Each row was made from one walk, in order. Every step used is in the known rows, and no mark comes twice. Write each row's walk.
Known rows:
voko -> tudu -> gefi -> bukit -> lufo -> pilu: [ 0.08  0.82 -0.63 -0.13  2.83  0.76 -0.37  0.61 -0.57  0.84 -3.87  0.04
  0.05 -1.95  1.35 -1.53  1.14 -1.23  2.68  0.15 -0.61 -1.98  3.44 -0.57]
gefi -> bukit -> voko: [-0.03 -2.14  0.46 -1.63 -0.24 -0.82  2.13  1.34  1.25 -0.25 -1.78  0.15
 -0.33 -0.93 -2.07 -0.84 -1.35 -1.95 -0.75 -2.42 -0.28  2.83 -3.59  0.99]
tudu -> voko: [ 1.08 -2.77  1.12  1.71  4.03 -1.28  1.14 -0.47  0.30  0.09 -0.76 -0.90
 -1.30  3.21 -1.74 -0.71 -0.58  0.53  0.02 -1.31  0.52 -0.04  0.13 -1.22]
tufin -> pilu -> lufo -> bukit -> gefi -> tudu: [-1.03  2.42  0.23  2.95 -0.58 -0.68 -1.66  2.87 -0.85 -1.32 -2.04  0.86
  0.45 -0.30  1.94  0.79 -0.28  0.55 -1.29  4.36 -0.20  3.95  0.86 -0.96]
lufo -> pilu -> rurod -> bukit: [-1.62 -1.58 -1.32  0.17 -2.63  0.43 -0.83 -0.57  1.54  1.95  3.47 -0.26
  1.57 -0.52 -1.50 -0.20  0.47  1.72  0.05 -0.67  0.79  0.51 -1.59  0.73]
lufo -> pilu -> rurod: [-0.14 -2.26 -1.92  1.69 -0.39 -0.45 -1.01 -2.05  1.28  1.16  0.90 -0.16
  1.62 -1.02 -2.99  0.52  3.08  1.83  0.02 -2.43  1.24 -0.46 -2.84  0.74]
lufo -> pilu: [-0.42 -1.67 -0.99  3.37  3.82 -1.07 -1.06 -1.11  0.74  0.89 -0.23  0.35
  0.70  0.41 -3.85 -0.60  2.72  0.54  1.41 -1.92  1.12  0.19 -2.60 -0.29]
bukit -> voko: [ 1.37 -1.31 -0.07 -0.84  1.52 -1.37  1.17 -1.54  0.48 -1.44  0.48  0.31
  0.39  0.42 -1.78 -0.76  0.94 -0.75  0.65 -2.57  0.25 -1.24 -3.70  0.43]
gefi -> tudu -> voko -> bukit -> lufo -> pilu: [ 0.49 -0.02  1.92  2.29  1.42  0.53 -0.50 -0.93 -0.58  0.07 -1.98 -0.69
  0.51  1.40 -0.06  1.35 -0.23 -0.84 -0.33 -0.99  0.56 -0.57  1.32 -1.48]
lufo -> bukit -> gefi: [ 0.80  0.82  0.23  0.80  3.60 -0.51 -0.59  0.23 -1.15  0.90 -0.78  0.63
 -1.88  0.73 -3.05 -0.77  0.29 -1.00 -2.10  1.16 -0.59  2.68 -1.89 -0.15]
rurod -> pilu: [-1.84 -0.55 -0.75  0.74 -1.58 -0.70  0.61  1.25  0.09 -0.97 -0.17 -0.11
 -0.35  1.35 -0.56 -0.18 -0.02  0.71  1.19  0.55  0.47  2.91  0.65  0.61]
voko -> bukit -> lufo: [-0.69  1.00  1.84  2.13  2.01  0.56  0.37  1.08  0.25 -0.48  0.80  0.33
 -0.27 -1.70 -1.35  1.68 -0.02 -0.65 -1.62  3.02 -0.07 -1.85  2.15  0.69]
tufin -> pilu -> lufo -> bukit -> gefi -> tudu -> voko: [-0.34  1.26  1.14  2.88 -0.87 -0.79 -1.07  2.53 -1.10 -0.49 -1.55 -0.21
 -0.49  1.93  2.02  0.49 -1.49  0.81 -1.28  4.09  0.04  3.02  0.90 -1.96]
pilu -> lufo -> bukit -> voko -> tudu: [-0.04  2.19  0.09 -1.32 -1.56 -0.28  0.01 -0.05 -0.14 -1.40  2.38  1.03
 -1.24 -1.92  1.15  0.94 -0.57  0.12  0.02 -1.86 -0.69 -2.02 -0.47  0.49]
rurod -> bukit -> gefi: [ 0.67  1.26  0.36 -0.68  0.91  0.64  0.39  2.70 -0.64  1.35 -1.07  0.10
 -1.08  1.35 -0.49 -1.65 -1.26 -0.95  0.52  3.38 -0.48  2.51  0.06  0.14]
gefi -> tudu -> voko -> bukit: [ 0.27 -1.98  1.95  0.37  4.00  0.30  0.63 -1.17 -0.13 -1.30 -3.89 -0.23
 -0.63  1.68  1.18  1.64 -1.66 -0.58 -2.09 -1.54 -0.07  1.74  1.30 -1.02]
lufo -> pilu -> rurod -> bukit -> voko -> tudu -> gefi: [-0.31 -0.74 -2.00 -3.51 -2.65  1.08 -0.52 -2.72  0.38  1.89  2.96 -0.27
  1.49 -0.71  2.16 -1.03  0.49  1.27  1.81 -1.68  0.02 -4.78 -1.26  0.25]
rurod -> bukit: [-1.78 -0.61  0.68 -0.20  1.76  0.07  0.73  1.77  0.83 -0.05  1.43  0.35
 -0.20  0.75 -0.04 -1.17 -2.22 -0.12 -0.13  0.95 -0.32  2.43  0.90  0.13]
bukit -> lufo -> pilu -> rurod: [ 0.89  1.18 -0.80  2.67 -2.62 -0.45 -0.98 -0.51  0.51  0.31  1.76 -0.55
  2.40 -1.50 -2.65  0.44  3.59  0.44  1.27 -0.30  1.18 -2.34 -0.33  0.58]
pilu -> rurod: [ 0.71 -1.88 -1.09 -0.28 -0.28 -0.52  0.42 -1.16  1.26 -0.88 -0.43 -0.08
  0.76 -1.21 -0.98  1.01  1.93  1.32 -1.36 -1.13  0.42  0.67 -0.56  1.28]
tufin -> pilu -> rurod -> bukit -> lufo: [-2.44  0.08 -0.12  1.05 -4.53 -0.37  0.03  2.68  1.46 -0.65  4.52 -0.57
  2.16 -0.43  2.40 -0.26 -1.40  0.87 -0.42  6.55  0.11  0.26  3.07  0.24]
voko -> tudu: [ 0.86 -0.59 -1.40 -0.49  4.84 -0.46  0.15 -0.52 -0.07 -2.02 -2.41  0.51
 -1.12 -0.74  1.55 -0.44  1.48 -1.34  2.10  0.18 -0.76 -0.95  3.20  0.05]
rurod -> pilu -> lufo -> bukit -> voko: [-2.39  2.07  0.23 -0.66 -7.20 -0.43  0.40  1.61 -0.27 -0.55  4.15  0.27
 -0.52  0.20  0.08  0.88 -1.95  1.68 -0.24 -0.60  0.20  1.51 -1.93  0.82]
tufin -> pilu -> rurod -> bukit: [-3.11 -2.43 -0.88  0.40 -2.36 -0.46  0.13  1.88  1.93 -0.23  4.11 -0.25
  1.68  0.29  2.60 -0.15 -1.64  1.76 -1.06  5.30  0.10  1.99  1.49  0.24]

Which walk is each row?
[-0.04 -0.38 -0.37 -2.34  2.40 -0.78  0.43 -2.30 -0.14 -1.28  2.62  0.94
 -1.42 -0.38  0.15 -0.72 -0.78 -1.96 -0.63 -2.00 -1.17 -1.58 -1.41  0.04] => lufo -> bukit -> voko -> tudu
[ 0.06  2.16  0.41 -1.91  0.36  0.16 -0.18 -0.93 -0.92 -0.88  1.10  0.99
 -0.88 -1.75  2.33  0.51 -0.55  1.30 -0.08 -1.84 -0.77 -3.54 -0.06 -0.21] => pilu -> lufo -> bukit -> voko -> tudu -> gefi
[-1.32  2.06  0.77  2.09 -1.50  0.34 -0.47  1.81  0.32  1.19  3.48 -0.12
  1.27  0.30 -1.40 -1.63 -0.51 -0.69  1.90  1.75  0.38 -0.27  1.29 -0.30] => rurod -> bukit -> lufo -> pilu
[-0.09 -0.41 -0.20 -3.01  3.99 -0.42  0.22 -3.39 -0.77 -0.57  1.57  0.89
 -1.11 -0.05  1.33 -1.05 -0.62 -0.87 -0.56 -2.40 -1.20 -3.07 -0.91 -0.60] => lufo -> bukit -> voko -> tudu -> gefi
[ 1.21  1.37  0.29  0.12  3.42 -0.15 -0.99 -0.39 -1.68 -0.75 -4.19  0.90
 -0.84  0.27 -1.01 -0.02  0.60 -2.05 -2.19 -0.42 -0.79  5.00 -1.15 -0.59] => lufo -> bukit -> gefi -> tudu
[-0.43 -3.15  2.12  1.24  3.96  0.05  1.28 -0.24  0.53  1.16  0.70 -0.68
 -2.18  2.28 -1.31  1.07 -2.45  0.80 -2.32  0.43  0.30 -1.09  0.56 -0.49] => tudu -> voko -> bukit
[-0.30 -0.89 -2.28 -3.03 -4.30  0.64 -0.25 -1.80  1.01  1.30  4.33 -0.26
  1.07 -1.03  1.19 -0.65  0.44  0.08  1.77 -1.59  0.07 -3.24 -1.56  0.94] => lufo -> pilu -> rurod -> bukit -> voko -> tudu
[ 1.97 -0.46 -0.85 -3.33  3.85 -0.39  0.77 -2.87 -0.77 -1.39 -1.61  0.31
 -0.07 -0.28  2.25 -1.15  1.33 -0.71  2.52 -1.91 -0.70 -5.00 -0.08 -0.33] => bukit -> voko -> tudu -> gefi
[ 3.34  1.57 -0.37  0.27  3.35 -0.12 -0.47  0.20 -1.72 -1.58 -7.73  0.39
 -0.01  0.20 -0.04 -0.19  2.86 -2.13  0.68  0.02 -0.27  3.86 -0.31 -0.27] => bukit -> gefi -> tudu
[ 0.34 -0.48  2.78  2.05  1.79  0.22  1.17  0.79 -0.09  0.62  1.40 -1.02
 -1.54  1.84 -1.27  1.06 -1.93 -0.15 -1.30  2.10  0.35 -2.97  2.31 -0.63] => tudu -> voko -> bukit -> lufo
[ 1.38 -0.33 -0.72 -0.87 -3.72  1.09 -0.87 -0.62 -0.40  2.52 -0.93 -1.25
  0.93  2.00 -0.02 -0.52 -0.03  0.37  0.33 -0.78  0.63  1.60 -1.49 -0.56] => lufo -> pilu -> rurod -> bukit -> gefi -> tudu -> voko
[-0.13  0.18 -0.04 -4.47  1.35  0.81  1.15 -0.85 -0.35 -0.10  1.34  0.25
 -0.31  0.38  3.55 -2.01 -2.26 -0.87  1.91 -0.11 -1.15 -3.38  1.23 -0.32] => rurod -> bukit -> voko -> tudu -> gefi
[-1.15 -1.12 -0.32 -1.83 -2.59  0.53  0.79  0.44  1.43 -0.05  2.51 -0.20
  0.74 -0.59  0.58  0.07 -1.04  1.19 -1.40  0.37 -0.08  1.89  0.77  1.30] => pilu -> rurod -> bukit
[ 4.29  0.42  0.57  0.24  2.86 -0.24  0.19  0.00 -1.98 -0.64 -7.27 -0.70
 -0.94  2.83 -0.16 -0.63  1.04 -1.76  0.44 -0.28  0.03  2.60 -0.16 -1.33] => bukit -> gefi -> tudu -> voko
[-1.72  1.69 -0.22  1.12 -5.36 -0.21  0.28  3.00  0.05 -1.28 -0.19  0.04
 -0.18 -0.09  0.58  1.15 -0.09  2.53  1.64  0.72  0.68  2.26  1.29  1.06] => rurod -> pilu -> lufo
[ 1.87  2.92  1.67  1.14 -0.91  0.16 -0.60  1.42 -1.73 -0.07 -3.28  0.07
 -1.48  0.99  0.32  0.95 -0.90  0.43 -1.48 -0.70 -0.19  3.06 -0.27 -1.07] => pilu -> lufo -> bukit -> gefi -> tudu -> voko
[-0.89  0.49  0.27  2.02 -2.13  1.02 -0.75 -0.40  0.84  1.44  2.93 -0.10
  1.05 -2.35 -2.02  2.37  1.55  0.77 -1.58  1.52  0.81 -3.43  0.27  1.30] => voko -> bukit -> lufo -> pilu -> rurod
[-0.46  1.52  1.05  0.30 -2.01 -0.79  0.24  0.15  0.18 -0.81  3.11  0.95
 -0.44 -1.14 -1.36  1.11 -0.85  1.23 -1.49 -2.43  0.01 -0.19 -2.99  0.41] => pilu -> lufo -> bukit -> voko
[-0.81 -1.44 -1.40 -1.52 -4.93  0.15 -0.07 -1.57  1.40  1.74  5.22 -0.36
  1.80 -0.07 -1.40 -0.47  0.34  1.08  0.22 -2.22  0.80 -1.44 -4.20  0.94] => lufo -> pilu -> rurod -> bukit -> voko
[ 0.44 -1.69 -0.52 -3.15  0.24 -0.27  2.05  1.18  0.78 -0.90 -2.26  0.27
 -1.21 -1.60  0.55 -1.05 -1.22 -3.15  0.74 -1.70 -1.09  0.98 -0.53  0.85] => gefi -> bukit -> voko -> tudu
[ 0.92 -0.56 -0.96 -1.31  6.88  0.05 -0.08 -1.85 -0.78 -1.28 -4.17  0.52
 -0.71 -0.71  2.66 -0.97  1.65  0.17  2.03  0.05 -0.78 -2.87  3.85 -0.63] => voko -> tudu -> gefi
[ 0.76  0.67 -1.56 -0.94 -3.39  1.21 -1.40 -0.33 -0.19  1.66 -1.24 -0.27
  1.85 -0.36  0.07 -0.17  1.40 -0.08  0.35 -0.56  0.35  2.37 -1.48  0.28] => lufo -> pilu -> rurod -> bukit -> gefi -> tudu
[-0.21  3.06  0.92 -0.07 -6.24  0.49 -0.31  2.36 -2.12 -0.10 -1.98 -0.52
 -1.68  2.27  1.64  0.82 -2.20  0.85 -0.18  0.55  0.02  4.33  0.89 -0.58] => rurod -> pilu -> lufo -> bukit -> gefi -> tudu -> voko
[ 0.72 -0.50  1.13  1.03 -2.13  1.06 -0.42 -1.78 -0.07  0.12 -0.95 -1.10
  1.16  0.26  0.43  2.21  0.13  0.08 -1.32 -1.37  0.71 -1.04  1.20 -0.60] => gefi -> tudu -> voko -> bukit -> lufo -> pilu -> rurod
[-1.13  0.62  1.07  3.44  1.06  0.54 -0.87  0.35  0.34  1.25  2.18  0.14
  0.49 -1.41 -3.00  1.50  0.99 -0.09 -0.66  1.89  0.60 -3.13  0.50  0.36] => voko -> bukit -> lufo -> pilu
[ 0.37  0.28 -1.33 -1.50 -0.38  1.12 -0.39 -0.02 -0.14  0.89 -2.75 -0.35
  0.58 -3.07  2.01 -0.50  1.57 -0.25  1.80  0.05 -0.46 -2.47  3.51  0.24] => voko -> tudu -> gefi -> bukit -> lufo -> pilu -> rurod
